In the rows, zero is written as 128.
Known rows, with every step that occurs:
vupa, tilude: [121 107 147 144 129 150 155 133 118 164 108 145 134 135 101 116 158 116
 145 134 126 106 134 131 112 120 114 144 132 136 124 125 140 140 129 139
 151 137 130 147 134 111 173 155 123 138 130 136 132]
dipab, zigu, bisi, kasabef, lini: [133 144 147 158 186 163 130 122 105 128 121 234 158 168 129 143 185 129
 143 140 122  91 161 117 135 148 162 215 161 126 161 201 160 163 124 127
 165 160 159 147 147 100 177 145 151 152 104 136 163]
vupa, bisi, nenok, tilude: [140 152 109 127 165 127 141 138 131 142 102 174 129 137  80 122 164 126
 146 125 119  82 135 121 107 126 128 171 128 129 111 137 126 129 165  92
 162 104 154 130 136  92 152 159 136 119 156  90 130]
nenok, tilude: [132 147 107 112 135 139 149 136 141 141 112 131 127 140  65 120 158 139
 154 128 124 106 119 127 137 123 122 155 120 121 124 123 134 111 170 135
 146 114 149 128 157 103 183 136 122 111 143  87 127]
bisi, kasabef, lini, nenok: [125 126 119 132 131 163 116  96  75 131  95 187 155 128 145 125 146 110
 156 137 118  71 150 120 138 130 157 160 118 134 123 187 114 143 129 109
 140 140 123 108 160  91 120 159 141 114  98 110 147]
ruzut, kasabef, luvir, zigu, tilude, mimudob: [137 102 158 149 168 164 162 136 108 164 130 146 185 159  68  78 171 126
 164 128 154 147 150 116 135 131  99 186 178 135 128 167 153 195 101 148
  95 174 138 160 129 136 174 172 123 148 132 116 136]
vupa, luvir, zigu, dipab: [149 119 185 163 178 173 168 138 133 164 156 182 141 162 112 109 195 179
 133 128 136  98 153 147 128 152 185 206 162 152 189 182 160 205 135 106
 163 153 141 138 140 126 160 170 126 148 144 136 157]
dipab, zigu, bisi, nenok, tilude, kasabef: [127 168 113 132 166 133 145 144 136 160 103 186 134 158  53 158 191 148
 141 129 129  94 147 104 107 156 127 206 146 150 133 151 147 135 183  93
 157 130 157 150 144  95 186 132 165 143 144 112 123]
kasabef, tilude, vupa, bisi: [127 135 129 138 174 137 167 164 131 156 141 131 155 135 124 104 177 166
 143 126 134 127 128 117 137 124 121 212 151 133 130 153 143 163 116 132
 174 118 169 137 125 117 189 158 108 132 170 125 121]
lini, kasabef, luvir, vupa, tilude, lida: [108 130 127 175 121 141 163 104 130 196  93 149 164 170 130  78 151 119
 155 120 131 151 136 122 118 148 102 167 141 164 179 170 125 222  77 138
 145 150 121 162 141 113 147 153 114 162 131 141 153]
tilude, kasabef, luvir: [134 140 126 128 125 135 148 126 127 145 111 140 135 156  74 125 146 125
 136 103 138 125 120 105 147 153  96 159 147 166 160 137 145 124 125 119
 146 145 124 144 157 108 154 139 158 111 127 131  97]
luvir, zigu, tilude: [127 104 159 148 154 168 162 121 119 172 114 142 133 152 103 113 180 132
 156 138 132 121 157 134 114 137 142 178 143 133 146 139 152 169 147 128
 137 161 128 148 126 134 189 161 116 153 144 129 157]
lini, kasabef, tilude: [134 145 104 111 115 151 154 109 113 156 109 125 162 137  96  89 139 133
 156 122 130 116 114 116 146 139 116 171 114 126 117 145 118 130 136 134
 150 128 125 145 143 101 162 141 111 110 143  80 127]
tilude, lida: [106 131 102 136 128 110 130 126 136 134  93 132 134 142 117  99 155  96
 140 114 125 105 114 153 127 128 121 132 130 125 132 119 119 133 137 153
 143 117 143 135 164 103 123 150 116 130 128 128 153]
ruzut, nenok, lini, kasabef, tilude, lida: [ 93 150  79 134 103 153 130  94 101 168 106 133 165 124 120 117 129 101
 164 145 131 100 115 130 145 130 124 152 128  89 125 175  91 136 123 158
 124 123 132 138 168  74 137 199 108 119 121  97 136]
tilude, kasabef, lini, nenok: [111 120 110 128 101 154 134 106  74 144 104 153 134 116 115 143 145 113
 153 123 123  79 141 114 133 138 132 145 118 144 132 162 108 134 147  96
 125 146 110  95 167  84 142 166 150 126 103 119 106]
lini, kasabef, bisi, nenok, tilude: [147 167 103 121 117 126 132 100 106 148  91 171 157 152  72  97 123 117
 153 108 120 101 145  92 128 140 102 151 111 126 128 174 119 129 148  94
 120 121 125 138 155  94 140 138 137  97 123  69 130]
bisi, nenok: [127 117 118 115 133 118 124 126 104 130  88 154 137 123  94 109 148  98
 134 120 120  80 132 130 124 121 122 139 120 128  99 133 129 107 150 109
 134 123 131 129 137  95  99 155 133 113 134 113 143]
lini, nenok, dipab, zigu, tilude: [112 124 144 133 158 166 137 144  88 164 106 183 157 132 111  99 158 131
 178 131 135 144 165 101 127 131 120 198 131 149 136 183 130 151 121 105
 134 169 127 138 151 102 146 131 142 143 121 133 153]
dipab, zigu: [125 136 137 129 148 144 145 150 125 129 126 157 138 150  93 115 168 135
 144 118 133 127 127 122 150 134 132 180 135 127 144 154 156 131 140 137
 145 148 152 146 157 109 163 125 127 127 132 139 152]
lida, tilude, vupa, bisi: [148 131 158 170 170 121 167 198 112 135 151 126 134 109 140 104 184 151
 134 115 121 148 127 134 108 124 122 171 149 138 153 153 157 183  97 135
 153 128 147 125 146 124 156 143 108 138 146 156 143]
nenok, dipab: [132 124 133 122 137 128 130 146 108 134 102 165 150 115  93  81 136 112
 142 112 119 102 136 123 142 121 108 151 131 132 140 147 133 111 127 132
 136 139 129 122 158  87 127 144 143 112 114 114 127]
zigu, dipab, kasabef: [141 133 170 137 151 150 141 108 110 148 106 203 168 147  93 133 160 127
 140 126 145  88 133 135 138 145 159 172 146 135 147 182 131 144 145 129
 159 139 141 149 163 112 127 154 130 119 114 132 133]
kasabef, bisi, vupa, tilude: [121 113 159 165 151 163 171 139 130 186 116 160 152 174 110 113 153 136
 153 130 135 145 151 103 135 136  96 171 157 142 193 170 161 188  98 126
 142 150 140 154 134 123 217 154 126 154 114 147 129]
nenok, dipab, kasabef, luvir, zigu, tilude: [136 130 183 147 173 167 152 110  99 171  89 208 183 162  85  90 153 129
 162 122 146 142 172  94 134 149 119 199 173 141 190 207 148 182 113 121
 126 176 125 160 144 121 142 156 142 145 116 136 150]
bisi, kasabef, luvir: [147 145 135 131 157 141 131 117 128 129 101 174 158 170 102 109 147 124
 139 118 134 116 129 110 153 145 120 173 147 157 151 162 151 133 107 129
 160 140 138 157 150 116 130 134 147 102 122 121 137]
nenok, lini, kasabef: [129 138 123 129  90 156 126 108  84 157 137 150 160 110 123  99 123 114
 153 110 111 101 151 126 140 140 128 142 111 116 136 166 124 126 121 135
 140 150 109 115 161  88 140 172 130  97 113 112 128]
luvir, vupa: [128 112 137 139 137 146 163 136 131 157 120 139 138 137 107  99 169 138
 145 124 127 116 132 135 143 130 139 175 133 142 155 146 150 160 125 129
 143 144 142 128 140 113 168 154 122 139 137 124 138]
lini, nenok, tilude: [127 145 100 107 126 156 144 127 119 150 114 128 137 131  81 122 151 149
 171 126 128 111 128 115 134 126 132 164 102 137 114 140 112 122 166 111
 141 117 143 112 168  98 161 139 123 105 141  84 125]
tilude, vupa: [120 116 139 134 138 122 143 159 108 140 130 122 150 118 117 102 163 140
 136 117 127 117 138 129 141 118 117 166 132 130 130 146 145 138 119 145
 136 136 151 117 142 119 141 144 112 116 144 143 134]
ruzut, kasabef, tilude, vupa, bisi, nenok: [127 123 133 132 176 112 144 156 109 159 110 165 171 127  82 101 165 135
 134 133 129  98 142 115 130 115 108 202 150 116  86 175 127 148 122 127
 132 116 162 144 110  97 124 178 127 128 151 113 130]
dipab, kasabef, lini, nenok, tilude, vupa: [108 143 119 122 130 150 137 117  68 147 108 166 175 116 113 135 154 149
 173 136 131  95 157 103 143 116 146 176 119 102 130 215 105 162 151 119
 117 127 154  87 171  96 139 160 109 117 122 115 133]
ruzut, nenok, dipab, kasabef, lini: [117 116 150 142 138 153 124 108  52 124  86 228 178 106  87 127 126  80
 154 147 136  64 146 109 151 108 132 158 150  84 152 226 110 122 123 133
  93 156 138 114 175  66  94 190 142 120  78 120 127]
dipab, zigu, luvir, vupa: [129 123 151 153 180 162 178 166 141 162 154 175 147 170 101 108 210 180
 151 126 134 141 156 125 139 145 160 232 158 150 193 179 178 201 128 127
 144 174 162 143 133 120 180 137 128 165 149 144 162]
zigu, bisi, kasabef, tilude: [146 148 124 131 181 157 150 117 142 157 106 175 163 165 110 123 179 148
 145 142 133  97 133 120 128 147 142 214 153 146 128 147 142 141 136 131
 190 124 159 167 128 112 191 149 138 131 140  95 132]
vupa, tilude, kasabef: [116 114 143 151 108 148 159 128 119 180 100 141 126 131  90 136 164 115
 136 131 128  97 137 127 104 138 103 139 139 158 132 117 138 142 140 129
 153 144 114 148 137 110 186 154 148 140 126 145 102]
lini, kasabef, bisi, nenok, dipab, zigu: [140 160 139 137 137 122 118 127  81 138  92 223 183 143  94  66 117 107
 141  95 121 122 164  77 147 146  94 177 132 135 159 225 137 142 107  92
 114 159 117 148 161  80 102 126 159 111  94 115 151]
ruzut, kasabef, luvir, vupa: [138 112 151 139 152 142 160 133 130 158 121 164 162 165  54  96 150 135
 149 118 137 144 132 111 166 133 111 188 151 143 163 181 152 158  96 145
 110 159 143 150 141 107 142 159 140 132 118 122 130]
lida, tilude, vupa, bisi, kasabef, luvir: [164 155 162 176 196 128 155 184 119 130 136 160 156 145 148 104 178 155
 131 116 129 160 133 111 124 142 117 196 171 166 176 187 170 201  67 131
 169 133 148 150 144 135 140 128 130 127 137 159 148]
lida, tilude: [146 129 133 135 137 130 155 166 117 122 117 114 120 117 104 109 161 122
 141 119 119 134 104 140 123 125 122 128 129 128 138 123 149 136 134 141
 134 125 123 134 161 112 144 130 115 132 125 124 149]
lini, nenok, tilude, lida: [103 155  74 120 125 130 132 118 138 150  89 120 134 141 102 114 154 127
 169 123 128 111 119 135 122 129 129 145 106 133 117 132  94 139 164 128
 140 102 148 116 181  94 141 141 114 121 138  92 145]
ruzut, kasabef: [135 110 144 127 130 129 136 132 112 140 114 158 150 134  55 107 143 107
 142 121 128 102 130 133 145 122 113 152 130 115 114 146 131 109 133 159
 113 145 139 141 150  97 125 158 140 110 111 112 128]
kasabef, tilude, vupa: [115 129 115 113 149 131 157 156 126 151 121 102 155 129 109 102 166 157
 143 130 134 124 119 120 154 116 114 184 137 122 115 141 142 139 132 146
 148 116 157 132 133 116 174 145 100 126 158 118 131]

Rows:
[119 103 158 161 162 146 167 159 108 166 151 139 140 135 136 102 191 155
 158 134 135 133 172 136 104 117 124 189 154 137 145 149 148 189 108 124
 142 158 141 127 110 142 152 165 112 147 168 155 144] | zigu, tilude, vupa, luvir
[100 133 138 147 145 152 136 135  82 155  89 205 139 132  98 133 162 104
 157 137 121 108 164 108 129 135 108 172 161 128 157 181 143 149 139 114
 124 175 110 131 146  88 186 146 165 170  95 141 133] | nenok, dipab, zigu, tilude, kasabef, lini
[124 100 174 175 185 192 191 145 128 194 148 151 139 173 126 102 206 172
 164 145 140 143 180 134 117 147 152 223 170 141 210 171 167 239 119 108
 142 175 140 137 108 148 203 175 114 177 160 148 172] | bisi, vupa, luvir, zigu, tilude
[122  98 146 171 175 173 179 162 120 188 147 142 181 140 134 102 192 143
 158 141 142 128 153 127 100 131 106 195 174 152 151 143 152 218  89 134
 162 152 162 140 120 127 226 171 114 173 144 141 118] | zigu, bisi, vupa, tilude, mimudob
[132 145 146 144 185 125 125 166 104 132 104 227 155 129 103  89 158 116
 135 113 120 101 154 106 123 132 120 197 149 137 142 188 146 142 123  90
 155 142 149 141 142  77 112 146 161 132 127 135 151] | vupa, bisi, nenok, dipab, zigu
[137 132 150 141 175 161 134 122 108 165 131 189 163 158 109 122 158 142
 138 114 117 107 174 102 130 154 147 196 164 136 169 193 161 164 121  96
 147 150 140 135 135  95 146 197 147 140 128 129 151] | kasabef, luvir, zigu, bisi, nenok, lini
[145 148 145 166 138 175 162 119 107 181 164 185 172 147 139  92 139 150
 159 102 121 144 161 100 147 160 132 205 146 152 203 213 147 203  67 106
 165 166 126 129 144  97 171 185 139 126 130 129 123] | nenok, lini, kasabef, luvir, vupa, bisi
[145 116 165 154 170 163 164 131 128 161 141 163 147 156 102 113 188 154
 139 121 128 110 156 127 120 153 158 207 151 143 168 154 159 169 136 127
 157 156 154 141 142 119 186 164 130 144 138 126 145] | luvir, zigu, bisi
[127 132 128 137 145 140 122 133  97 147 124 189 142 111 130 120 145 106
 138 115 108  75 157 127 116 129 138 152 138 119 121 162 133 130 131  97
 160 126 133 118 136  80 128 199 146 119 130 126 132] | vupa, bisi, nenok, lini
[135 162 111 131 126 110 132 125  97 156 104 154 173 138  94  91 133 138
 148 110 121 114 159  89 131 132  95 168 117 126 127 191 126 150 129 104
 114 122 137 125 146 106 136 137 122  98 135  93 131] | lini, kasabef, bisi, nenok, tilude, vupa
[122 126 129 143  95 169 131 105  68 158 143 157 162 105 106 125 121 105
 158 137 126  92 145 120 144 130 131 154 117 103 136 189 115 118 111 140
 113 159 120 118 166  81 125 193 129  93 109 114 121] | ruzut, nenok, lini, kasabef
[143 125 174 177 180 179 186 149 140 172 160 167 150 190 117  86 181 184
 146 113 140 149 171 109 152 157 144 218 174 142 252 206 180 235 103 103
 134 168 153 136 139 136 202 169 128 153 134 144 156] | kasabef, bisi, vupa, luvir, zigu
[134 104 172 166 167 178 178 131 123 175 142 155 129 159 113 102 198 156
 158 136 136 123 173 139 103 138 155 198 158 138 174 152 157 203 136 112
 143 168 131 143 116 142 179 174 120 163 160 136 162] | vupa, luvir, zigu, tilude
[136 123 137 137 154 148 166 134 138 153 123 146 148 165  95  98 160 147
 148 113 136 146 126 111 159 137 122 186 147 156 178 163 159 167 102 123
 140 148 143 140 142 115 162 146 127 136 138 129 134] | kasabef, luvir, vupa
[127 156  99 123 142 130 157 126 144 171  81 148 135 159  52 129 164 145
 143 123 131 111 131  97 136 147 107 178 143 168 156 154 144 155 156  85
 135 124 132 135 137 100 169 144 156 137 145 102 113] | bisi, nenok, tilude, kasabef, luvir, vupa
[146 148 155 157 187 155 139 137 131 141 127 212 160 172 114 130 191 145
 138 131 133 112 155 118 128 158 154 227 157 150 158 178 165 156 124 133
 181 157 166 168 145 117 173 128 152 135 126 140 156] | dipab, zigu, bisi, kasabef
[125 125 154 135 140 171 128  85  64 144 103 220 175 134 126 149 147 123
 159 134 139  73 147 121 141 139 178 171 133 127 142 225 103 160 141 100
 140 144 129 113 176  90 110 174 130 128  92 124 137] | zigu, dipab, kasabef, lini, nenok
[148 115 157 174 187 162 187 157 142 173 164 185 145 159 119 100 205 171
 151 118 128 121 162 132 111 145 161 229 162 162 194 165 159 212 108 108
 168 162 160 132 122 119 179 172 133 158 158 131 134] | zigu, luvir, vupa, bisi
[134 142  88 110 115 151 158 126 103 145 125 105 188 116 114  60 147 128
 160 118 141 116 106 120 140 129 101 163 129 128  93 136 114 155 123 138
 140 126 132 136 145 108 172 147 101 113 151  72 113] | lini, kasabef, tilude, mimudob
[140 120 151 164 165 153 174 145 137 162 140 168 138 141 122 103 181 146
 145 120 128 119 141 131 125 138 146 201 145 152 172 158 150 185 110 115
 167 145 153 134 133 114 185 167 129 146 148 132 129] | luvir, vupa, bisi
[115 115 132 136 121 165 133 127  92 147 137 152 143 110  98 146 137 108
 152 144 129  89 135 127 148 114 137 147 135  97 132 168 132 106 127 144
 119 145 140 119 162  85 143 200 132 108 111 126 120] | ruzut, nenok, lini
[116 152  94 121 113 141 142 118 114 141  98 148 118 132  69 155 156 122
 150 133 116  75 128 122 135 132 121 140 131 116 137 139 125 119 181 120
 132 123 128 107 162  86 202 153 146 131 115  93 105] | nenok, tilude, kasabef, lini
[128 134 114 126 139 153 150 132 125 141 116 137 130 134  47 147 156 127
 159 153 140  95 114 122 140 112 127 165 126 108 121 145 125 105 162 140
 119 123 160 131 162  96 170 157 121 108 138  88 118] | ruzut, nenok, tilude
[160 152 148 157 182 150 142 126 133 135 122 203 157 176 117 109 158 131
 138 114 135 118 139 107 137 153 126 202 161 166 166 173 153 159  92 115
 186 141 150 162 143 117 146 146 155 110 134 128 128] | vupa, bisi, kasabef, luvir
[107 105 140 152 123 186 153  93  73 182 103 155 132 135 123 145 174 127
 167 143 128  96 173 115 111 150 151 173 136 146 148 174 122 187 154  89
 119 172 100 112 143 111 188 180 142 165 114 129 133] | luvir, zigu, tilude, kasabef, lini, nenok
[153 150 138 153 122 126 162 155 122 137 112 130 119 138  91 124 152 124
 132 102 127 144 114 113 125 149  96 126 150 152 176 142 156 147 127 121
 125 136 110 148 172 117 182 129 150 133  99 132 111] | lida, tilude, kasabef, bisi
[146 127 117 135 137 132 158 183 105 112 133  94 147  96 121  79 171 118
 145 116 131 134  98 145 117 114 107 119 144 130 116 116 145 161 119 146
 122 123 131 124 162 119 158 138 103 134 132 117 135] | lida, tilude, mimudob
[138 144 146 140 117 175 142 105  94 167 146 157 172 148 115  90 130 145
 152 103 120 134 161 100 159 162 134 177 136 132 186 204 148 170 104 126
 133 167 113 130 160 101 154 173 131 109 118 121 144] | nenok, lini, kasabef, luvir, zigu
[146 132 150 163 178 154 178 143 144 158 144 173 148 170 109  99 170 154
 147 109 137 147 135 107 143 146 129 213 160 165 194 175 161 193  87 108
 168 149 154 146 135 116 177 161 135 144 151 135 125] | kasabef, luvir, vupa, bisi
[132 135 141 158 159 118 135 191  83 143 139 148 141  82 159 114 166 132
 131 119 101 117 152 131 101 118 129 148 146 118 131 175 150 172 106 112
 143 119 132 107 137  98 123 182 122 136 133 157 152] | lida, tilude, vupa, bisi, nenok, lini
[136 123 143 145 144 116 155 190 106 129 132  97 134 104 125 103 173 143
 135 120 120 147 119 136 123 116 114 144 136 129 137 142 156 158 114 151
 126 127 136 121 153 124 141 130 101 132 136 149 151] | lida, tilude, vupa
[150 140 169 166 177 160 178 122 129 163 130 209 172 171 105 106 168 149
 151 107 151 142 145 102 143 154 140 220 169 156 207 207 152 203  90 111
 166 157 161 154 144 119 154 166 138 138 140 145 124] | dipab, kasabef, luvir, vupa, bisi
[112 140 114 127 163 135 136 155 103 165 130 155 162 109 141 115 160 147
 139 128 115  95 152 113 131 119 127 187 149 112 109 175 136 152 126 106
 165 108 153 118 117  91 155 198 120 130 156 126 131] | kasabef, tilude, vupa, bisi, nenok, lini
[ 87 135 118 146 156 140 123 136 105 164  79 178 155 141 131  91 162 110
 176 128 134 144 156 120 116 131 116 177 135 144 138 173 112 168 120 121
 131 153 129 141 164  98 123 135 133 160 118 141 173] | lini, nenok, dipab, zigu, tilude, lida
[129 135 166 147 174 165 185 146 120 171 141 151 178 149 118  91 198 198
 143 131 150 123 158 118 142 138 160 231 169 118 182 206 153 221 134 130
 144 144 167 139 128 136 161 173 101 145 167 142 154] | dipab, kasabef, tilude, vupa, luvir, zigu
[130 124 120 107 139 140 150 131 129 149 104 139 155 144  46 106 146 127
 149 134 134 110 110 123 158 120 109 170 135 108  98 143 127 109 146 160
 122 124 145 155 138  95 160 158 126 120 126  86 124] | ruzut, kasabef, tilude
[151 134 171 146 187 150 147 102 107 156 101 217 184 176  87 118 169 135
 136 112 144 108 166  94 122 164 150 217 168 145 173 208 149 179 128  97
 144 154 154 160 138 113 110 171 145 136 132 134 152] | dipab, kasabef, luvir, zigu, bisi, nenok
[125 128 136 139 136 147 157 116 121 168 101 144 131 166  79 138 158 118
 155 121 143 137 138 106 122 150  90 164 155 169 150 127 143 141 124 115
 142 159 113 158 135 126 175 145 153 137 135 135 105] | zigu, tilude, kasabef, luvir
[132 112 164 166 174 179 184 156 134 170 157 146 142 164 121  91 194 179
 145 128 135 130 164 132 140 149 157 215 161 139 222 181 168 222 120 113
 144 163 150 122 131 131 179 169 118 153 152 144 163] | bisi, vupa, luvir, zigu
